Known rows, with every step that occurs:
K/V/D/C/X/Z: [13, 10, 0, -4, -6, 11, 5, -6, 20, 38, 16, -2, -2, 12, 12, 8, -11, -37, 0, -7, 24]
X/C: [6, 1, -4, 6, 9, 12, 0, -5, -4, -1, 1, 6, 7, -10, -2, 5, 1, 8, -11, 2, -15]
K/V/D/Z: [11, 6, 1, 7, -3, 4, 3, 2, 21, -14, -9, -9, 2, -17, -1, -23, -2, -9, 21, -2, -13]
V/D/Z/X/K: [-2, -8, -26, 12, -14, 2, -14, 16, -16, -14, -8, 15, -7, 14, 3, -16, 9, 7, 19, 6, -6]
C/D/Z: [7, 3, 7, -9, -11, 3, -13, 23, 15, -9, -18, -2, 4, -11, 5, 3, -17, 16, 4, -5, -2]
Z/X/K/D/C: [-24, -1, -4, 7, 2, -5, 12, -19, -21, -6, 22, -8, -6, 24, 8, 7, 1, 4, 1, 10, 11]
X/C/D: [-1, 2, 8, -7, 8, 7, -2, 4, -8, 11, -7, -2, 9, -7, 3, 14, -6, 10, -24, -2, 2]
Z/X/C/D/V: [-15, 7, -1, -13, 5, 4, 11, 6, -21, 9, -7, -10, 6, 9, -12, 11, -4, 7, -9, 8, 16]
D/C/X/Z: [15, 6, -8, -7, -15, 15, -10, 5, 16, 30, 14, 11, -1, 16, 12, 26, -18, -13, -5, -5, 19]
Z/X: [-10, -7, -24, 10, 20, -5, -17, -4, -4, -22, -8, 3, 9, 2, -2, -9, 0, 9, 11, 3, -13]
Z/X/K/V/D: [-13, -12, -13, 9, 19, -16, 6, -16, -19, -3, 0, -1, -6, 10, 2, -23, 19, -18, -1, -1, -1]
C/D: [0, -6, 5, -7, 6, -3, -10, 9, 6, -9, -17, -5, 12, -7, 10, 0, -15, 8, -9, -11, 3]
K/X: [-4, -5, -4, 6, 15, -13, -11, -13, 14, -27, -2, -2, 8, -3, 8, 4, 6, 6, 12, -1, -15]
C/X/Z: [23, -5, -18, -7, 2, 4, -23, 2, 12, 16, 4, 20, 5, 2, 4, 21, -5, -7, -17, -6, 5]
X/C/D/V: [0, 7, 16, -18, -8, 10, 18, 9, -6, 10, -7, -10, 9, -2, -5, 13, -10, 4, -16, -1, 14]
C/X: [15, -12, 0, -1, -2, 3, -22, 10, 13, 2, -4, 13, 6, -6, -4, 7, -2, 7, 2, -6, -1]
D/Z/X/C: [-4, 11, -21, 9, 2, 12, -10, 5, -11, -1, -1, 10, -4, -4, -16, 7, 5, 19, 7, 18, -17]
K/V/D: [4, -2, -1, 9, 15, -1, 6, -12, 14, -16, -7, -11, 10, -11, 5, -26, 1, -17, 10, -10, -9]
K/D/Z: [8, 8, 1, 5, -3, 6, -5, -6, 15, -30, 4, -7, 8, -16, -3, 3, -5, 18, 10, 6, -15]
D/C/X/K/V: [2, -5, 29, -9, -15, -7, 16, -2, 2, 37, 20, 4, -20, 10, 1, 11, 5, -17, -13, -8, 17]
X/K/D: [-1, -12, 4, 2, 6, -10, 6, -19, -12, -18, 13, 1, 3, 1, 6, 3, 9, 9, -17, -2, -5]
D/Z: [11, 3, -6, 5, -12, 8, -13, 13, 17, -22, -10, 5, 3, -14, 0, -5, -9, 15, 16, 0, -18]
X/K/V: [-2, -11, 12, -1, 11, -21, 16, -17, -6, -1, 5, 3, -9, -6, 2, -9, 13, -11, -21, -9, -8]

Rows:
[-8, 17, -13, 10, 11, 9, -2, -14, -13, -9, 12, -2, 0, -7, -19, 14, 10, 21, 2, 25, -14]
K/D/Z/X/C
[14, -22, 5, -6, -11, -5, -14, 12, -6, 14, 3, 25, -6, 5, 1, 10, 9, 5, -16, -8, 4]
C/X/K
[-2, 14, 14, -8, -3, -1, -4, 5, 4, 8, -1, 0, -2, -8, -3, 29, 6, 16, -5, 9, -3]
K/X/C/D/Z
[-15, 2, -9, -3, 21, 0, -8, 1, -22, 12, -8, -1, 5, 4, -5, 13, 1, 12, -15, 8, 4]
Z/X/C/D
[7, 11, 10, -8, -11, 13, -3, 18, 0, 12, -9, 1, 1, -12, -4, 16, -8, 18, -13, 3, -3]
X/C/D/Z
[2, -12, 5, 5, 6, -11, 14, -11, -5, -3, 0, 0, -3, -1, 9, -23, 12, -20, -7, -10, -4]
X/K/V/D
[-10, 4, -11, -5, 0, -3, -19, 20, 0, -9, -19, -1, 2, -1, -4, 3, -10, 19, 10, 5, 0]
C/D/Z/X
[5, 4, 16, -1, -10, 12, 0, -4, 14, 7, 21, -10, 6, 6, 2, 19, -12, 2, 8, 2, 16]
K/D/C/X
[-10, 0, -4, 2, 5, -21, 6, -6, -11, 0, 4, 7, -20, -1, -12, -9, 18, 1, -2, 8, -11]
D/Z/X/K/V
[0, 2, -30, 15, -3, 12, -23, 14, 3, -24, -15, 3, 7, 3, -2, -20, -4, 9, 37, 7, -11]
V/D/Z/X
[-17, -1, 8, -12, 4, -25, 6, 4, -14, 13, -5, 0, -19, 1, -8, 1, 12, 1, -15, 2, 6]
C/D/Z/X/K/V
[-5, -1, 14, 5, -12, 1, 26, -8, -1, 10, 10, -10, -9, 13, 18, -18, -3, -26, 4, -9, 11]
X/K/V/D/C
[-5, 15, -14, 12, 11, 7, 5, -6, -6, 6, 1, -4, -6, -6, -17, -10, 13, -6, 13, 16, -12]
K/V/D/Z/X/C
[7, 4, 18, 1, -10, 11, 7, 2, 20, 23, 9, -10, -1, 5, 4, -6, -9, -24, 18, -9, 18]
K/V/D/C/X
[-18, -7, -5, -3, 2, -12, 18, -17, -24, -21, 13, -7, 1, 17, -8, 0, 11, 5, -3, 10, 9]
Z/X/K/D/V
[13, -17, 12, -4, -3, -9, 2, -1, -2, 20, 5, 12, -8, 2, 0, -7, 18, -20, -10, -11, 9]
C/X/K/V/D
[-3, 8, 10, 9, -2, 9, 18, -8, 17, -1, 4, -22, 5, 3, 15, -22, -15, -24, 21, -8, 6]
K/V/D/C
[-1, -2, 14, -18, -9, 1, 8, 14, 7, -13, -16, -14, 14, 0, 3, 0, -19, 3, 0, -10, 15]
C/D/V
[8, -2, 6, 4, -13, -3, 11, 2, 3, -3, -2, 4, -12, -6, 3, -19, 10, -11, 4, -4, -9]
X/K/V/D/Z
